What can hang from each mark:
Z576: Z402 Z463 Z509 Z514
Z364: Z203 Z576
Z514: Z203
Z802: Z638
Z509: Z576
Z203: Z364 Z463 Z638
Z728: Z402 Z509
Z402: Z576 Z728

Every row comes from one small tree of marks. The marks that hang from a mark follow it in brackets, in the order of their numbers. Every link used is in the known rows. Which tree was each row made from?
Known rows:
Z514(Z203(Z364)): [-10.0   2.8   4.2  -8.8 -14.1   8.0   5.6 -17.3   6.7  -6.7  10.5  -3.9
  -5.3   2.9  11.7   5.6   6.8  -4.1  -2.9   0.9  -1.8   8.3]
Z514(Z203(Z364(Z576(Z402)) Z463 Z638)): [-10.6   7.6  -0.2  -7.2 -26.1  11.9   0.2 -19.0   7.1  -2.1  25.4  -5.1
 -47.3   1.6  21.9   3.6   6.4 -12.7  -5.9   6.8  -2.0   4.2]
Z402(Z576(Z463 Z509 Z514(Z203(Z638)))): [  3.9 -25.8   2.6  -8.6 -30.8  21.1  12.1  -1.6 -19.4   2.6  30.5 -11.3
 -49.8 -22.1  14.0  -0.8   7.8 -14.1   3.5  -1.0  18.2  -5.8]
Z402(Z576(Z463 Z509 Z514(Z203(Z638))) Z728): [ 10.3 -22.9   1.4 -14.6 -24.8  12.6  12.8  -3.9 -25.5  -0.9  26.0 -10.1
 -48.9 -28.9  11.9  -6.1  -0.5 -16.1   6.6  -1.5  22.6 -17.5]
Z364(Z203 Z576(Z514)): [ -1.6   6.3  -1.7  -0.6 -27.6 -11.8  17.4  13.7  -6.6  -2.4  28.1   7.0
 -30.8   2.4   3.2  -5.2  -2.3 -11.0   4.8  -7.9  -1.7  -9.9]
Z802(Z638): [  1.3  -0.4  -5.5  -4.2  -6.5   4.3  -3.2   1.3   8.1   6.1   4.3  -3.0
  -0.7 -10.4   4.4  -1.1   8.7   6.8  -0.8  16.9  -0.6  -2.1]
Z402(Z576(Z509 Z514(Z203)) Z728): [  8.9 -17.7  -3.8 -13.1 -15.0   5.4  14.7   9.6 -23.1  -6.8  23.1 -13.2
 -27.9 -20.3  13.5  -8.7  -0.9 -11.0   6.7 -11.7  11.8  -9.5]
Z402(Z576(Z463 Z514(Z203)) Z728): [  6.7 -12.6   2.5 -16.5 -14.8   4.1   9.8   6.2 -27.8   0.1  20.8   3.5
 -36.1 -12.1   5.7   3.5 -11.3 -23.0  -0.2  -1.2  16.5 -12.4]
Z364(Z203 Z576(Z463 Z514)): [ -1.4   2.3   4.0  -1.3 -27.0  -7.7  12.8   9.6 -11.2   3.8  31.9  12.4
 -44.1  -3.0   1.0   0.3  -4.4 -17.1   4.2  -2.0   6.4 -14.5]
Z509(Z576(Z402(Z728) Z463 Z514(Z203))): [  7.3  -8.9  -7.0 -11.5 -13.5   7.2   6.7  11.9 -23.3   3.5  17.4  -4.1
 -36.7 -21.8   7.7  14.3  -4.0 -31.1  10.6  10.3  16.8   9.6]
Z728(Z402 Z509): [ -2.5   2.3  -0.5   5.7  10.9   5.1 -13.4  12.5  -0.5   2.8  -0.8 -23.7
   7.0 -10.6  -2.8  14.7   2.0   9.2  20.2  20.1   8.0   2.1]
Z576(Z463 Z514(Z203)): [  3.4 -14.2   5.7  -7.6 -21.3  11.3   3.6  -3.1 -11.7   4.0  12.9   8.0
 -34.8  -5.9   2.7  16.0   5.2 -17.6  -4.6   5.5   6.3   1.6]
Z509(Z576(Z402(Z728) Z463 Z514)): [  7.1  -6.4  -6.6  -7.0  -8.2  -2.5   2.3  14.9 -24.0   6.3  14.7  -6.0
 -24.6 -23.8  -0.5  10.2  -7.3 -24.5  11.3   8.4  20.3   4.4]
Z402(Z576 Z728(Z509)): [  4.6  -1.1  -4.2 -10.6  18.4  -1.5   1.6  14.8 -19.4  -4.8   9.3 -18.2
  -1.7 -12.6   4.4  -8.1 -17.4  -1.1  17.9   2.7  15.1 -22.1]
Z364(Z203 Z576(Z402 Z463 Z514)): [ -0.2  -4.1   3.4  -0.6 -20.8  -7.5   2.8  19.5 -15.9   3.0  38.5   8.0
 -47.1  -8.6   4.8   8.6   1.6 -25.6   8.7   4.1   5.4 -11.3]
Z364(Z203 Z576(Z509 Z514)): [  0.7  -2.9  -2.4   1.7 -27.8  -6.5  17.7  13.4  -6.7  -3.5  34.7  -4.2
 -36.2 -10.9   8.7 -11.9   5.5  -5.1  11.0 -12.5   1.8 -12.1]
Z364(Z576): [ -0.9   8.0  -5.1   8.7  -2.3  -5.0   2.8  10.6  -2.7   2.2  14.6  -3.7
 -10.9   1.4   5.0  -3.1  -8.8  -5.2   3.1  -3.5  -4.7  -1.8]
Z364(Z203): [ -3.7   4.3   3.5  -8.1 -11.5  -3.1  11.3  -0.5   2.7  -4.8   8.7  10.4
 -14.6   3.1   2.0  -6.5   3.5  -2.8   4.1  -2.0   1.7  -8.5]
Z514(Z203(Z463)): [ -2.1   1.2   0.5 -10.6 -10.4  15.3   2.5  -9.5   4.9  -0.2   2.5  10.1
 -38.7   9.1  12.8   2.8   3.4  -6.8 -10.8   1.2  -2.9   4.6]
Z576(Z402(Z728) Z463 Z509 Z514(Z203(Z364))): [  4.5 -23.5   7.9 -12.5 -15.4   6.4  -6.0  -6.8 -17.7  -4.0  30.2 -14.3
 -34.4 -33.1  13.4  13.2  14.8 -18.3   9.1   5.0  15.0  -6.6]
Z728(Z402(Z576(Z463 Z514(Z203(Z364)))) Z509): [-10.3  -6.4   6.8  -5.5 -13.1  13.5  -5.1   9.5 -16.1   3.1  27.5 -25.6
 -19.0 -15.3   5.9  22.9   1.4  -5.6  16.1  19.5  21.1   2.7]
Z509(Z576(Z514)): [  0.7   2.0 -11.2  -1.9 -19.8  -0.3  16.5  11.2  -9.7   3.8   7.5  -7.6
  -9.0  -7.3  -0.7   0.6  -4.3  -8.5   4.9  -2.6  10.1  15.0]

Which tree is each row?
[  4.2   3.8 -12.3  -4.7   5.4  -2.8   3.7  14.3 -12.7  -0.2   5.6 -11.7
  -5.6 -16.6   5.1   0.0  -8.5 -15.5  14.4   4.9  11.1   8.1] -> Z509(Z576(Z402(Z728)))
[  1.5  -4.3 -12.1 -10.5 -31.6  15.8  11.0   3.0  -8.5   3.0  15.5  -5.9
 -49.3  -9.0  13.5   8.3   7.3 -21.9   1.1   7.9   8.8  19.6] -> Z509(Z576(Z402 Z514(Z203(Z463 Z638))))
[ -8.7  -0.5   0.5   0.8 -20.7  -2.8  -6.2   0.1  -2.7   0.7  36.0 -14.4
 -37.0 -10.8  14.6   0.0   8.6  -2.6  -2.1  -6.7   3.6  -0.2] -> Z203(Z364(Z576(Z402 Z509 Z514)) Z463)
[  7.0  -9.5   2.7 -11.4  -9.0  -5.3   5.4   9.4 -28.6   2.9  17.7   2.3
 -24.1 -14.6  -1.7  -0.9 -14.8 -16.1   0.9  -2.9  20.1 -17.7] -> Z402(Z576(Z463 Z514) Z728)
[ -2.0 -11.2   2.8  -3.1  -7.2  16.5  -5.6  20.5 -20.1   5.7  21.7 -21.5
 -26.7 -15.5   4.0  22.6  -0.4  -9.3  17.4  20.4  19.0   1.2] -> Z728(Z402(Z576(Z463 Z514(Z203))) Z509)
[  2.5  -8.2   2.8  -0.1 -39.8   1.8  16.6  -2.5  -8.0   3.0  37.7  -2.6
 -58.7 -20.7   7.4  -9.6   6.9 -10.2  11.3  -1.7  12.8 -20.0] -> Z364(Z203(Z638) Z576(Z463 Z509 Z514))
[ 11.7 -12.3  -3.5  -7.5   9.9  -7.3 -10.9  18.3 -20.2  -4.5   9.3 -16.3
  -4.6 -19.4  -1.1  12.5   0.5 -10.0  17.8  10.9   7.6 -13.3] -> Z576(Z402(Z728(Z509)) Z514)
[-12.3   7.5   5.2 -13.4 -17.4  11.6   2.9 -22.9  10.0  -3.4   9.5   4.1
 -28.5   9.4  14.5   3.2   5.7  -2.0 -12.5   0.0  -0.4   6.4] -> Z514(Z203(Z364 Z463))
[ -2.2  -5.4  -2.2   1.9  -2.7   3.9  -5.2  26.6 -17.1   2.9  15.7 -27.2
  -3.1 -12.8  -1.1  13.9  -1.6   1.9  18.7  13.3  14.9   0.9] -> Z728(Z402(Z576(Z514)) Z509)
[  5.5 -23.2  -1.5  -7.4 -18.0  15.6  -5.0   6.1  -8.6  -1.9  22.3  -8.1
 -49.6 -15.3  17.6   9.3  22.1 -12.8  -0.3  -0.3   1.2   6.2] -> Z576(Z402 Z509 Z514(Z203(Z463)))
[ -0.6  -2.3   3.2   2.0 -25.6   5.6  13.2  -6.7  -1.0   2.6  33.1  -3.4
 -53.3 -18.3  10.9 -14.2   3.9  -7.0  13.3   0.7  11.5 -20.8] -> Z364(Z203(Z638) Z576(Z463 Z509))
[ -4.9  -6.4  -3.8  -9.6  -7.5  14.7  -0.1   8.0 -13.9   1.6  24.8 -25.2
 -22.1 -20.1  10.7  20.1   2.8 -16.5  21.9  19.3  19.0   8.7] -> Z728(Z509(Z576(Z402 Z463 Z514(Z203(Z364)))))
[ -3.4  -7.7   5.1   2.5 -17.8   2.8  -4.0  16.9 -19.3   9.7  19.0  -6.3
 -19.4 -11.7  -4.3  15.5  -1.7  -9.7   2.2   8.4  17.2   6.1] -> Z728(Z402(Z576(Z463 Z514)))
[ -5.4   3.0  -0.9  -8.4  -9.8   6.1  -2.2  -9.0   0.0  -5.7  28.7 -11.3
 -43.1 -10.2  24.9  -2.0   3.4  -9.7   0.8  -2.1   0.8  -2.9] -> Z514(Z203(Z364(Z576(Z402(Z728) Z509)) Z463))
[  4.0  -7.3  -6.2   0.2 -34.7  12.1  11.0  -3.2  -2.9   1.7  27.2  -9.0
 -59.7 -10.1  17.4  -6.0   7.6  -7.1  -1.2  -6.0   0.2  -2.2] -> Z364(Z576(Z509 Z514(Z203(Z463 Z638))))
[ -3.0   7.1   3.4  -1.0 -25.4   0.3  12.7  -6.6  -1.4   3.4  25.8   8.4
 -47.6  -5.1   5.5  -7.5  -4.0 -13.0   7.0   5.3   8.2 -18.7] -> Z364(Z203(Z638) Z576(Z463))
[ -2.1  -8.9   3.4   1.1  -2.6   7.7  -9.3  23.2 -21.0   8.4  19.2 -22.5
 -15.6 -17.6  -2.8  18.6  -3.5  -3.3  18.1  18.8  22.4  -3.6] -> Z728(Z402(Z576(Z463 Z514)) Z509)
[  4.6  -8.3  -7.4   2.6 -24.8   4.1   2.6  11.1 -10.9  -0.7  28.3  -8.5
 -37.4  -7.2  13.1  11.0   6.2 -23.2   5.2   5.8  -5.8   4.9] -> Z364(Z576(Z402 Z514(Z203(Z638))))
[ -0.8   1.7  -2.8   2.1 -25.7   1.3  17.9  -3.2   3.5  -3.5  28.9  -7.9
 -39.5 -13.1  12.8 -19.8   5.9  -1.1  13.9  -5.4   3.8 -16.0] -> Z364(Z203(Z638) Z576(Z509))
[ -9.4   8.0  -0.9  -3.1 -27.9   8.1  11.5 -21.3   7.3  -4.7  21.3 -10.3
 -21.9  -0.1  16.0   0.0   2.7  -7.6   0.1   3.1  -2.6   3.5] -> Z514(Z203(Z364(Z576) Z638))
[ -1.2 -26.2   8.9  -6.5 -20.7  14.2  -7.1  -4.5 -12.3  -0.9  34.0 -15.2
 -34.8 -27.2  15.1  18.1  22.3 -16.1   6.7   6.2  11.3   3.8] -> Z576(Z402 Z463 Z509 Z514(Z203(Z364)))
[  7.3 -24.2  -1.6   1.8  -8.7   1.6  -7.1  15.1 -13.1  -1.7  20.2 -17.0
 -15.2 -23.7   6.5   6.6  18.5  -6.2   9.4  -0.9   4.1   1.9] -> Z576(Z402 Z509 Z514)
[  7.8  -9.2   4.8  -5.3  13.2  -2.3 -15.7   4.2 -16.0   2.6   7.8   1.6
 -17.5 -18.4   0.8  10.6  -3.3 -17.8   7.0  12.2  11.4 -12.3] -> Z576(Z402(Z728) Z463)
[ -0.9  -2.5  -5.5  -0.4   0.7   8.4  -2.0  12.8 -12.3   8.4  13.2  -7.2
 -20.2 -16.3   5.3   9.3  -3.3 -19.5  11.4  11.8  15.8  12.4] -> Z509(Z576(Z402 Z463))
[  6.4   4.4 -11.1 -17.5  -3.8   7.2  11.2   5.0 -11.8  -1.5   3.7 -11.2
 -33.1 -10.9   7.8  -0.2 -11.1  -8.1  12.2   6.6  15.0  -4.7] -> Z402(Z728(Z509(Z576(Z514(Z203(Z463))))))
